Known rows, with every way that one mark hangs from another:
Q[T[F]]: [-0.08  1.25  0.41 -0.91  0.29  1.78 -2.25 -0.06  0.03 -1.52  1.03  3.46
  0.11 -2.25 -1.73  2.14 -0.85  0.43 -1.21  0.72  0.75 -0.46  0.00  1.58
 -0.66]
T[B[V] E Q X[J]]: [-3.72 -0.05 -3.30  4.70 -7.50  3.73 -1.79 -1.85 -0.37  4.28  1.77  2.13
  3.28 -2.48  0.47 -1.62 -1.26 -0.15 -0.94  0.53  1.19 -0.46  3.69 -1.80
 -0.88]
X[J T[B[V] E[G]]]: [-1.30  1.52 -1.51  2.45 -7.87 -0.12  0.36  0.92 -1.81  2.71  2.23 -0.30
  1.94 -0.83  0.63 -2.28 -1.39  0.90 -2.04  2.81 -0.93 -0.04  0.49 -1.37
 -2.48]
G[E P]: [-0.46 -0.42 -0.30  0.47  1.11  2.60  1.46  1.05 -0.02  2.22 -1.45 -0.11
 -0.71 -0.85 -0.67 -0.84  2.36  1.83  0.02 -1.33 -1.25  0.84  1.08 -0.84
 -1.26]
X[T[E[G[P]]]]: [-0.45  1.09 -0.87 -1.85  0.39  1.15  1.19  0.59 -1.09  2.23  1.27 -0.91
 -1.17 -0.16 -1.38 -0.77  0.82  2.38 -2.26  0.88 -0.91  1.28 -0.73 -0.86
 -2.57]
Q[T[X]]: [-0.37  0.97 -0.72 -1.31  0.81  1.79 -2.70 -0.64  1.09 -1.39  0.95  2.05
  0.44 -1.48 -0.45 -0.17 -1.13  0.74 -0.72 -0.08  0.97 -0.81  1.84  1.96
  0.24]
X[J T]: [ 0.31  1.70  1.01  0.46 -3.80 -1.32  0.25 -0.68  0.60 -1.55  0.30  1.59
 -0.61  0.81  0.79  0.61 -1.02  1.83 -0.97  0.64 -0.24 -0.79  0.65  0.18
 -1.51]
J[X[T[Q]]]: [-0.63  1.85 -0.14 -1.10 -1.99  1.98 -3.94 -2.95 -0.53  1.73  0.97  2.00
 -0.61  0.49 -1.35  0.81 -1.84  0.79 -2.63 -1.15  0.10  0.30  0.53  0.80
  0.71]
F[T[Q]]: [-1.19  0.55 -0.66  0.57 -0.09  0.45 -1.45 -1.10  0.93  0.20  1.38  2.92
 -0.40  0.19 -2.09  1.07 -0.53  0.09 -2.50 -0.37  1.02 -1.19 -0.43 -0.08
 -0.38]
J[X[T[B E Q]]]: [-2.63  0.59 -1.56  0.41 -5.62  3.61 -3.73 -3.71 -0.08  4.18  1.50  1.31
  1.19 -0.71 -0.23 -0.61 -2.26  0.37 -2.46 -1.22  0.27  1.65  1.59 -0.50
  1.30]
Q[T]: [ 0.15  0.85  0.59 -0.46  0.78  0.03 -1.67  0.67  0.81 -1.50  0.06  1.96
  0.05 -1.13 -0.47  0.03 -0.51  0.33 -0.65  0.20 -0.08 -0.48  0.06  1.25
 -0.04]
Q[T[B[V] E F X[J]]]: [-2.80  1.80 -2.09  2.69 -7.25  4.67 -2.26  0.05 -0.16  0.58  2.33  3.66
  3.20 -3.54 -0.12 -0.56 -1.70  0.77 -1.44  2.09  1.43 -1.05  3.24  0.08
 -1.11]
Q[T[B E]]: [-1.91 -0.41 -0.87  1.18 -2.80  1.54 -1.09 -0.16  1.31  0.95  0.34  1.19
  1.65 -2.57  0.40 -1.19 -0.84  0.01 -0.54  0.25  0.06  0.83  0.95 -0.23
  0.53]
G[E[T[B]] P]: [-0.23 -1.31 -0.17 -0.50 -1.16  5.72  0.21  0.93  0.81  4.06 -0.89  0.50
  0.57 -2.17  0.30  1.21  1.57  1.18 -0.23 -0.68 -1.28  2.25  0.49 -0.96
 -1.35]
R[F[T[B X]]]: [-2.51  0.59 -1.38 -0.94 -3.68  2.18 -0.99 -1.15  0.08  0.42  2.45  1.92
  1.77 -1.18 -1.87 -0.26 -0.62 -0.50 -3.02  0.91  1.60 -0.97  3.03  0.67
  1.01]
T[B[V] E[G] F Q]: [-2.68 -0.23 -3.47  2.48 -4.52  3.62 -1.75 -0.77 -3.47  6.05  3.39  1.55
  2.89 -4.04 -2.78  0.00 -0.93 -1.50 -2.65  1.44  0.65  0.75  0.19 -1.35
 -2.03]
G[E[T] P]: [ 0.79 -0.09  0.38 -1.35  1.10  4.81  0.01  1.90  0.76  1.97 -1.11  0.70
 -1.24 -0.35  0.08  1.48  2.29  1.59 -0.65 -0.91 -1.16  1.96  0.33 -0.40
 -1.51]
X[J T[B[V] E[G] Q]]: [-2.21  0.91 -2.43  3.66 -7.70  0.88 -1.14 -0.90 -2.09  4.85  2.62  1.49
  2.19 -2.04 -0.71 -1.40 -1.61  0.68 -3.05  1.92 -0.43 -0.12  0.84 -1.51
 -2.80]
R[F[T[B Q X]]]: [-3.37 -0.02 -2.21  0.01 -3.31  3.14 -2.58 -2.97 -0.17  2.48  2.99  3.84
  2.09 -2.60 -3.23  0.72 -1.00 -1.08 -3.91  0.07  2.15 -1.29  3.44  0.43
  0.53]
Q[T[E X]]: [-1.35  0.90 -1.49 -0.08 -0.58  2.34 -2.28 -0.58  1.59 -1.13  1.03  1.86
  0.38 -1.08  0.36 -1.10 -0.69  0.64 -0.88 -0.27  0.98  0.21  2.45  1.29
  0.55]
V[B]: [ 0.74  0.00 -1.00  1.28 -1.21  0.34  0.02  2.06 -0.69  2.38 -1.18 -0.63
  0.13 -0.77 -0.40 -0.64  0.30 -0.15 -0.11  0.35 -1.06  0.40  0.43 -1.38
  0.25]
R[F[T[E[G]]]]: [-0.46  1.51 -1.22 -0.35 -1.98  0.29  0.25  1.39 -1.71 -0.04  1.88  1.42
 -0.08  0.67 -2.33 -1.55  0.70 -0.93 -4.14  2.01  0.14  0.23  0.98  0.63
 -0.06]
G[E[T[B X[J]]] P]: [ 0.12 -0.65 -0.72  0.51 -3.85  7.47  0.18 -0.17  1.19  3.36 -0.45  1.89
  1.26 -2.64  1.38  0.48  0.88  2.35  0.36  0.00 -0.18  1.36  3.32  0.11
 -1.67]
T[B E[G] F]: [-0.69 -0.97 -2.34  0.40 -3.38  3.27  0.56 -1.38 -2.17  3.24  2.33  0.51
  1.76 -3.28 -1.25 -0.50 -0.89 -0.62 -1.27  1.42  0.53  1.62  0.15  0.18
 -1.15]
E[G T[B Q]]: [ 0.94 -1.59 -1.52 -0.69 -1.42  4.14 -2.60 -1.28 -1.22  5.23  1.93  1.89
  1.75 -3.45 -1.27  1.60 -1.28 -1.48 -1.59  0.99  0.19  1.60 -1.01  0.64
 -1.44]
X[T[B E F Q]]: [-3.75 -0.14 -2.11  0.93 -5.07  2.90 -2.05 -4.05 -0.08  3.43  2.89  3.22
  0.97 -3.12 -1.79  2.77 -1.86  0.65 -2.92 -0.73  1.26  0.93  0.91 -0.87
 -1.38]

Rows:
[-2.84  0.94 -1.77 -0.08 -6.13  5.21 -4.06 -4.51 -1.07  4.11  2.57  3.04
  1.24 -2.07 -1.56  1.65 -2.48  0.58 -3.23 -0.97  0.97  1.63  1.56  0.07
  0.63]
J[X[T[B E F Q]]]
[-4.11  1.04 -3.21  4.29 -7.68  3.16 -1.62 -1.22  1.03  2.32  2.68  2.85
  2.82 -1.31 -0.21 -1.47 -1.38  0.34 -2.49  1.21  1.84 -1.59  3.02 -1.68
 -0.97]
F[T[B[V] E Q X[J]]]
[ 1.62  0.84 -0.09 -0.31 -2.97  4.01 -1.90 -0.35  1.25 -0.81  0.41  2.39
  0.40  0.20  1.82  1.60 -0.74  0.65 -0.12  1.07  0.83  0.06  1.90  1.48
 -0.77]
E[T[X[J]]]
[-1.34 -1.47 -3.18 -0.73 -0.84  5.21  1.14 -0.71 -1.14  4.80  1.63 -1.42
  1.97 -2.94 -0.80 -2.65  0.31  1.18 -0.49  0.72  0.44  1.52  1.64 -0.65
 -1.33]
T[B E[G[P]] X]
[-3.08  2.80 -1.09  0.11 -7.24  3.75 -2.93 -0.49 -1.78  2.57  2.76  0.25
  1.61 -0.19 -0.49  0.04 -2.17  0.41 -2.84  1.16  0.25  0.88  1.12 -0.87
  0.47]
J[X[T[B[V] E F]]]
[-2.18 -1.51 -4.15 -0.14 -1.48  7.75 -0.90 -3.16 -2.24  6.86  3.15  2.16
  2.27 -5.38 -3.25  0.45 -0.51  0.81 -1.93  0.21  1.63  1.34  1.80 -0.24
 -2.22]
T[B E[G[P]] F Q X]
[ 0.25  0.14 -2.27  1.25 -5.43  5.45 -3.54 -0.49 -1.91  5.18  2.62  2.44
  3.29 -3.03 -0.40  0.51 -1.52 -0.71 -1.90  2.42  0.79 -0.19  1.33  0.43
 -2.39]
E[G T[B[V] Q X[J]]]
[-0.79 -1.50 -3.47  3.08 -5.74  4.31 -0.95 -3.48 -0.97  4.94  1.83  2.37
  2.62 -3.76 -0.13 -2.33 -1.64 -0.03 -0.93  0.67  1.12  0.70  3.16  0.37
 -1.45]
T[B E[G] Q X[J]]
[-0.52  0.67 -0.70  0.63 -4.79  4.26 -2.12 -2.13  0.55 -0.33  1.80  4.61
  2.41 -4.29 -0.59  1.13 -2.31  1.18 -0.40  1.23  1.66 -1.01  3.00  1.97
 -1.01]
Q[T[B F X[J]]]
[-3.99 -0.15 -2.08  1.88 -4.86  2.00 -1.36 -1.70  0.06  2.78  1.82  3.48
  1.87 -1.74 -2.51  0.07 -0.17 -1.23 -4.06  0.07  1.23 -0.12  2.31 -1.17
  0.69]
R[F[T[B E Q]]]
[-3.85  2.24 -2.24  2.88 -8.86  2.34 -0.53  1.05 -0.27  0.56  2.26  2.38
  3.10 -0.10 -0.51 -2.12 -0.32 -0.34 -3.44  2.78  1.20 -1.67  4.43 -1.24
  0.24]
R[F[T[B[V] E X[J]]]]
[-1.01 -0.14 -3.70  0.41 -1.21  5.26 -2.44 -3.51 -2.19  3.54  3.11  3.00
  0.53 -3.22 -2.64  0.70 -1.10 -0.48 -2.43  0.02  1.76  0.95  1.94  1.36
 -1.71]
T[E[G] F Q X]
[-0.46 -1.45 -2.20  0.83 -2.77  1.62  0.97 -0.53 -1.23  3.51  1.08 -1.22
  1.86 -2.21  0.19 -2.59 -0.57 -0.60 -0.49  0.94 -0.27  1.68  0.12 -0.41
 -0.51]
T[B E[G]]
[-4.66 -0.42 -3.73  3.01 -4.48  3.99 -2.41 -1.77 -0.59  4.95  2.38  0.62
  3.04 -2.59 -0.39 -0.97 -1.03 -0.76 -1.37 -0.12  1.37  0.17  2.90 -1.93
 -0.25]
T[B[V] E Q X]
[-3.90  1.24 -1.57  0.91 -4.77  1.90 -2.99 -1.81 -1.93  3.91  3.62  2.68
  1.76 -2.86 -2.83  3.17 -1.94  0.23 -3.13  0.60  0.92 -0.76 -0.04 -1.51
 -2.27]
X[T[B[V] F Q]]
[-1.69  0.82 -1.88  1.71 -6.74  6.93 -4.09 -1.52 -0.96  3.71  2.95  5.01
  3.22 -3.51 -0.74  3.72 -2.00 -0.39 -1.93  1.70  1.82 -0.58  2.24 -0.04
 -2.01]
E[T[B[V] F Q X[J]]]
[ 0.25 -0.29 -1.49 -0.55  1.36  2.32  1.85  1.32 -1.48  2.98  0.24 -1.22
 -0.04 -0.84 -1.06 -2.01  1.45  0.95 -0.82  0.89 -0.66  1.44 -0.51 -0.92
 -1.55]
T[E[G[P]]]
[-2.65  0.27 -2.69  1.36 -4.72  7.95 -4.59 -1.71 -1.06  5.29  2.88  3.76
  2.19 -4.03 -1.39  3.25 -0.87 -0.51 -2.52 -0.44  1.14  1.03  2.70  0.30
 -1.80]
G[E[T[B[V] F Q X]]]
[-0.56  0.57 -1.64  2.27 -4.23  2.45  0.03 -1.13  0.93 -0.37  0.26  1.41
  0.66  0.10  1.83 -1.46 -0.35  0.83  0.15  0.20  1.00  0.08  3.26  0.24
 -0.16]
T[E X[J]]
[-0.11  0.77 -1.30 -1.06  1.14  1.70  2.08  2.00 -0.14  1.02  1.35 -0.21
 -0.89  0.66 -1.81 -1.83  1.32  1.44 -2.27  1.43 -0.20  0.30 -1.19 -0.77
 -1.64]
F[T[E[G[P]]]]
[-2.05 -1.38 -4.25  0.83 -3.44  6.07 -2.00 -4.48 -2.18  5.61  3.53  2.87
  2.37 -4.85 -2.52  0.34 -1.85 -0.67 -2.00  0.20  2.01  1.30  2.06  0.80
 -1.42]
T[B E[G] F Q X]
[-0.89  1.30 -1.12 -1.33 -0.13  1.76  1.40  2.22 -1.78  1.22  1.17  0.88
 -0.38  0.16 -3.41 -1.60  2.15  0.42 -4.03  2.03 -0.12  0.13  0.64 -0.50
 -0.87]
R[F[T[E[G[P]]]]]
[-0.95  0.87 -2.46  1.18 -7.09  2.86  0.32 -0.92 -1.08  1.19  2.50  2.47
  2.13 -1.48 -1.03 -2.73 -0.66 -0.26 -3.32  2.68  1.06 -0.20  3.83  1.06
 -0.50]
R[F[T[B E[G] X[J]]]]
[-1.25 -0.34 -3.63 -0.59  0.73  6.79 -1.19 -2.38 -2.30  4.88  2.76  2.69
  0.53 -3.54 -3.50  0.86  0.39  1.00 -2.37  0.04  1.31  1.10  1.64  0.21
 -2.62]
T[E[G[P]] F Q X]
[-1.06  2.18 -0.39  1.32 -5.88  1.23  0.09 -1.48  0.23 -1.31  1.36  3.15
 -0.55  0.05  0.22  1.83 -0.90  2.08 -1.90  0.83  0.50  0.15  1.30 -0.09
 -1.80]
X[J T[E F]]
[-1.36  0.19 -1.61  2.18 -5.66  3.39 -1.24 -1.39  1.76  0.07  0.68  2.88
  2.37 -2.87  1.72 -1.82 -1.49  1.09 -0.07  0.76  0.85 -0.14  3.66  0.68
  0.06]
Q[T[B E X[J]]]
[ 1.36  1.11 -0.32  0.56 -4.30  6.83 -2.02 -1.22  0.42 -0.23  0.50  4.54
 -0.11 -1.35  0.77  2.86 -0.22  1.38 -0.77  0.15  0.69  1.07  3.26  2.21
 -1.76]
G[E[T[F X[J]]]]
[-2.04  1.70 -0.68  0.59 -2.63  0.26  0.02  0.91  0.16 -1.30  1.05  1.94
 -0.13  1.45 -1.53 -0.44  0.97 -0.59 -3.55  0.88  0.47 -0.17  1.82 -0.41
  0.91]
R[F[T[E]]]
